Each row was made from one small tree. The marks that hang from a mark follow it in brackets, in alphabetical order. Every link used is in the known rows. Write each row's tree.
Known rows:
F{E{S X{H{B U}}}}: [-1.525  0.363  2.161 -2.109  0.777 -1.343 -0.702 -1.272  0.386  0.123
 -0.018 -0.213 -0.533 -0.049  0.652  2.048  5.081  0.096  0.164  1.393
  1.126  0.112 -0.871]
J{B H{M U}}: [ 1.255 -0.443  0.690 -0.604 -0.117  0.884  3.734 -0.918 -1.250 -0.763
 -0.509 -2.747  0.934 -0.750  1.566 -2.310  1.764 -0.352  3.031  1.931
  2.403  2.361  1.368]
G{S{E{F X{H{M U}}}}}: [-0.949 -1.505  0.250  2.137 -0.617 -3.453  3.945 -0.012  0.724 -0.417
 -0.056 -2.980  0.856  0.342  0.271  0.591  1.799 -0.348  1.289 -3.225
  0.353 -1.775 -0.435]
G{S{E{F X{H}}}}: [-1.335 -0.721  0.976  1.276 -0.446 -3.518  0.746  0.442  1.199 -0.225
 -0.065  0.250  0.883 -0.025 -0.313  0.045  0.936  0.403  1.350 -5.903
 -0.779 -3.828  3.271]
H{B M U}: [-0.109 -0.263  0.753 -0.561 -0.165  1.123  3.852 -2.087 -1.004 -0.750
  0.494 -2.916  0.095 -1.699  2.143  2.047  2.745 -0.066 -0.252  2.274
  2.010  3.368 -5.527]
X{H}: [-2.277 -0.886  1.331 -1.099  0.347  3.422  0.291 -2.152  0.930 -0.627
  0.641  0.910 -0.158  0.332  0.373  0.123  0.504  1.054  0.232  0.106
 -0.088  0.742  4.293]
E{S X{H{B M U}}}: [-1.872  0.539  1.514 -2.060 -0.122 -0.412  4.408 -1.695  0.550 -0.518
 -0.869 -2.735  0.976 -0.714  0.815  2.473  4.440 -0.403 -0.528  2.832
  1.897  0.910 -1.771]
M{B J{H{U}}}: [ 2.498 -1.257  0.589  1.539  0.124  1.181 -1.765 -0.715 -0.653 -0.703
  0.607  0.978 -0.371 -1.258  2.095  3.975 -0.683  0.119  1.708  3.178
 -0.300  1.165 -0.658]
S{E{F X{H}}}: [-0.325 -0.318  2.712 -0.554 -0.316 -3.449  0.133 -1.064  1.156 -0.462
  0.484  0.157  0.832  1.150 -0.621 -0.754  1.244  0.387  1.487 -5.744
 -1.011 -4.195  4.309]
G{S{E{F X}}}: [ 0.615 -1.552  0.706  1.212 -0.317 -7.151  0.739  1.088  0.101  0.059
 -0.501  0.152  0.615 -1.630  0.433 -0.217  0.758  0.582  1.029 -6.065
 -0.935 -3.736  1.134]
F{E{X{H{U}}} S}: [ 1.177 -1.476  1.636 -0.671  0.908 -0.033 -2.294 -1.518  0.257  0.356
  0.445 -0.269 -2.377  0.656  0.255  1.055  3.323  0.696  0.000  1.360
 -0.707 -0.160  0.451]
G{S{E}}: [-1.480 -1.296  0.063  1.208 -0.336 -1.519  1.525  1.851 -0.606 -0.248
  1.635 -0.103 -0.542 -2.598  1.253  0.132  0.061  0.504  1.048 -1.343
  0.583 -1.524 -2.090]
E{F S X}: [ 0.666 -2.073  2.090 -2.104  0.702 -7.647 -0.630 -1.219  0.289  0.210
 -2.685  0.954  0.900 -1.279  0.175 -0.449  1.516  1.172 -0.421 -4.442
 -0.964 -1.470  4.529]
E{S X{H{M}}}: [-2.614 -0.213  0.927 -2.296  0.172 -1.928  2.347 -0.808  1.065 -0.282
 -1.167 -2.245  0.770 -0.341 -0.336  0.359  2.637  0.886 -0.081  1.605
  0.559  0.304  3.219]
E{S X{H}}: [-2.183 -0.818  1.933 -2.675  0.518 -1.592  0.655 -0.878  1.287 -0.073
 -1.111  0.871  0.562 -0.323 -0.185  0.238  1.925  0.881 -0.308  0.372
 -0.241 -1.567  5.500]
G{S}: [-1.501 -2.087 -0.661  0.722  0.333 -0.278  0.798  0.148 -0.105 -0.089
 -0.330  0.878 -0.333 -2.438  1.388  0.543 -0.048  1.245 -0.158 -0.283
  0.015  1.154  0.520]
F{E{X{H}} S}: [ 0.302 -0.044  1.360 -1.261  0.769 -0.576 -4.078 -1.172  0.614  0.341
  0.275 -0.021 -2.107  0.481 -0.455  0.604  3.196  1.422  0.283  0.018
 -1.136 -0.427  2.126]
H{M{J} U}: [ 0.280 -2.476 -0.507  0.815 -0.084 -1.225  0.950 -0.730 -3.248 -0.631
  0.967 -1.931 -1.424 -2.370  1.331  2.042 -0.116  0.563  0.436  3.506
  0.927  3.666 -1.627]
S{E{F X{H{B M U}}}}: [ 0.036  1.106  2.354  0.015 -0.967 -2.204  3.854 -1.936  0.420 -0.873
  0.777 -3.521  1.248  0.805  0.445  1.476  3.643 -0.876  1.307 -3.249
  1.123 -1.692 -2.599]
J{H{B M}}: [ 0.645  2.041  0.369 -1.101 -0.524  0.714  2.555 -1.456 -0.648 -0.717
  0.129 -2.963  0.636 -1.203  1.173  1.336  2.531  0.389  1.886  0.681
  1.864  3.039 -0.713]
E{F S X{H{M{B}}}}: [-1.588  0.263  1.427 -0.697  0.341 -2.632 -0.996 -2.129  3.376 -0.524
 -2.544 -1.850  2.442  0.721  0.282  2.379  2.498  0.680 -0.411 -2.178
 -1.009 -0.511  1.101]
S{E{X{H{B U}}}}: [-0.501  0.888  2.925 -1.084 -0.758  0.750  3.700 -0.800  0.540 -0.744
  1.925 -0.695  0.388  0.029  0.852  1.822  3.179 -0.978  0.969  0.144
  0.980 -3.411 -2.015]
H{B U}: [ 0.349 -0.941  1.681 -0.925  0.170  1.520  2.518 -2.141 -0.737 -0.566
  0.548  0.117 -0.150 -1.613  2.247  1.971  2.043 -0.033 -0.351  1.057
  1.302  1.531 -3.356]
X{E}: [-0.329 -1.775  1.704 -1.431  1.161  3.155  0.669  1.021  0.771 -0.150
  0.619  0.955 -0.827 -1.047  0.284 -0.177  0.198  1.288 -0.208 -1.978
  0.674  0.145  1.097]

Which tree is each row?
[-1.826 -0.698  0.832  0.938  0.303  5.577  1.883 -2.510  2.619 -1.072
  0.433 -2.235  0.864  0.872  1.888  3.039  1.405  0.090 -0.241  3.627
  0.350  2.135 -3.425] -> X{H{M{B} U}}
[-0.443  1.850  2.877 -0.881 -0.813 -2.459  0.432 -1.660  0.923 -0.656
  0.640 -0.255  1.259  0.448 -0.170  0.976  2.805 -0.125  1.324 -5.902
 -0.167 -3.819  1.190] -> S{E{F X{H{B}}}}
[ 2.248 -1.988  2.040 -0.525  1.066  0.707 -1.843 -0.036  0.299  0.099
 -0.595  0.695 -1.499 -0.851 -0.003  0.061  0.550  1.286 -0.929 -6.256
 -0.226 -0.073 -0.167] -> X{E{F{S}}}
[-1.824 -0.109 -0.072  1.569 -0.782 -4.038  2.097  0.406  0.911 -0.422
 -0.190 -2.844  1.154 -0.050 -0.426  0.188  1.599  0.375  1.507 -4.628
 -0.095 -2.000  1.567] -> G{S{E{F X{H{M}}}}}
[-2.175 -1.549  2.288 -1.500  1.303  2.035 -0.677 -0.076  1.853 -0.157
 -0.755  1.337  0.176  0.652 -0.790 -0.247  0.875  0.985 -0.337 -5.880
  0.562 -0.244  4.374] -> X{E{F S} H}
[-1.238 -2.270  2.200 -2.058  0.662 -0.991  2.679 -1.084  1.246 -0.113
 -0.950  0.699  0.211  0.053  0.541  0.689  2.073  0.154 -0.608  1.792
  0.224 -1.232  3.558] -> E{S X{H{U}}}
[ 0.854  0.738  0.363  0.208  0.063  1.620  0.442 -1.206  1.927 -0.792
 -0.329 -2.488  1.178 -0.296  1.577  2.082  1.106  0.670  1.611  1.649
  0.232  1.948 -1.016] -> J{H{M{B}}}
[-0.306 -2.341  2.193 -1.596  1.459 -1.592 -0.661  0.701  0.732  0.126
 -1.255  1.113 -0.032 -0.948 -0.092 -0.476  0.575  1.185 -0.628 -6.008
  0.627 -0.105  2.202] -> X{E{F S}}
[ 1.748 -0.652  0.596  0.743  0.228  2.214  2.242 -1.659  1.594 -0.806
 -0.130 -2.730  0.902  0.162  2.332  2.463  1.211 -0.061  1.278  3.260
  0.601  2.226 -3.361] -> J{H{M{B} U}}
[-1.064  0.130 -0.474 -0.046 -0.477 -1.403 -1.262 -0.015 -3.750 -0.857
  0.184 -1.743 -0.133 -3.240  0.716 -0.725  0.296  0.778  1.974  1.644
  1.392  2.804  0.530] -> H{M{J{B}}}
[ 1.612  0.489  1.584 -0.183 -0.442 -0.882  1.911 -3.613  0.204 -0.442
 -1.262 -3.065  0.136  0.284  0.575  2.609  3.980 -0.245 -0.733 -1.781
  0.477  0.850 -2.546] -> E{F{S} X{H{B M U}}}
[-2.285 -0.489  1.541 -2.411  1.087 -2.736 -2.939 -0.491  0.935  0.312
 -0.317  0.399 -0.726  0.314 -0.525 -0.009  3.300  1.332  0.641  0.174
 -0.279 -0.558  4.250] -> F{E{S X{H}}}
[-0.038  0.392  1.423  0.933  0.688  5.684 -2.152 -0.982  3.163 -0.571
 -0.484 -2.145 -0.043  1.072  0.051  2.832  1.349  0.812 -0.867 -3.996
 -0.248  0.905 -3.529] -> X{E{F{S}} H{M{B}}}
[-1.356 -1.891  1.819 -1.847  1.301 -2.237 -0.958 -0.832  0.651  0.323
 -0.268  0.227 -0.972  0.576  0.201  0.487  3.479  0.597  0.327  1.588
  0.212 -0.213  2.790] -> F{E{S X{H{U}}}}
[-2.559  1.371  0.652 -0.519  0.101  0.989 -1.587  0.341 -1.411 -0.615
 -0.056 -1.557 -0.181 -1.315 -0.887  3.202  1.714  0.541  0.193 -3.738
  2.097  2.597 -0.650] -> X{E{F S} H{B M{J}}}
[ 2.288  0.022  0.694  0.184 -0.469  0.182  0.333 -0.949 -3.183 -0.658
  0.963  0.369 -0.910 -2.187  1.573  3.287  0.829 -0.230  1.899  1.982
  1.390  2.215 -0.175] -> M{J{H{B U}}}
[-1.871 -0.204  1.915 -1.036  0.631  3.254  2.961 -1.052  0.968 -0.554
 -0.607 -2.393  0.626  0.414  0.214  1.917  3.163 -0.256 -0.533 -3.224
  2.726  2.217 -2.753] -> X{E{F S} H{B M U}}
[-0.161 -0.529  1.194 -0.199  0.601  3.841 -0.321 -0.743  1.083 -0.376
 -0.259 -2.303 -1.071  0.869 -0.877  0.431  1.299  1.038 -0.508 -4.762
  0.580  1.636  0.110] -> X{E{F{S}} H{M}}
[-1.252 -2.993  2.649 -0.986  1.440  2.577  1.186 -0.552  1.602 -0.235
 -0.663  1.057 -0.098  1.040 -0.063  0.188  0.957  0.294 -0.602 -4.419
  1.092  0.045  2.565] -> X{E{F S} H{U}}
[-0.769  0.269  2.036  0.672 -0.409  1.339  2.991 -0.506  2.869 -0.948
  1.300 -3.205  1.177  0.980  1.216  2.693  2.370 -0.682  0.860  2.269
  0.088 -2.628 -4.508] -> S{E{X{H{M{B} U}}}}
[ 1.333 -0.936  2.017 -0.820  0.191 -1.957 -1.678 -2.686  1.026 -0.082
 -1.644  0.631 -0.310  0.730 -0.433  0.395  1.561  1.065 -0.604 -4.384
 -1.732 -1.594  4.497] -> E{F{S} X{H}}
[-1.423 -0.787  2.896 -1.347  0.962  3.795  1.483 -0.934  1.296 -0.339
 -0.436  0.648  0.334  0.398  0.350  1.848  2.582 -0.255 -0.755 -4.646
  1.925  0.359 -0.619] -> X{E{F S} H{B U}}
[-0.312  0.629  0.554  0.687 -0.024  2.690 -3.305  0.438 -2.239 -0.691
 -0.224 -1.612 -1.040 -1.000 -1.150 -0.229  0.696  0.659  1.252 -4.054
  1.270  1.673  0.792] -> X{E{F{S}} H{M{J{B}}}}
[-1.807 -0.278  1.081 -0.455  1.086 -0.748 -1.409 -0.965  2.601 -0.157
 -0.548 -2.767  0.271  0.900  1.009  2.959  4.206  0.302  0.145  3.555
  0.063  0.923 -3.083] -> F{E{S X{H{M{B} U}}}}
[-1.319  0.912  2.380 -2.292  0.059 -3.161 -0.141 -2.459  1.106 -0.300
 -1.995  0.641  1.644 -0.245 -0.092  1.492  3.248  0.416 -0.331 -4.293
  0.027 -1.256  3.685] -> E{F S X{H{B}}}
[-0.365 -2.789  2.423 -0.125  1.290  4.572  1.267 -1.309  1.933 -0.415
  0.182  1.054 -0.205  1.869 -0.038  0.150  0.367  0.476 -0.105 -4.765
  0.364  0.177  3.149] -> X{E{F} H{U}}
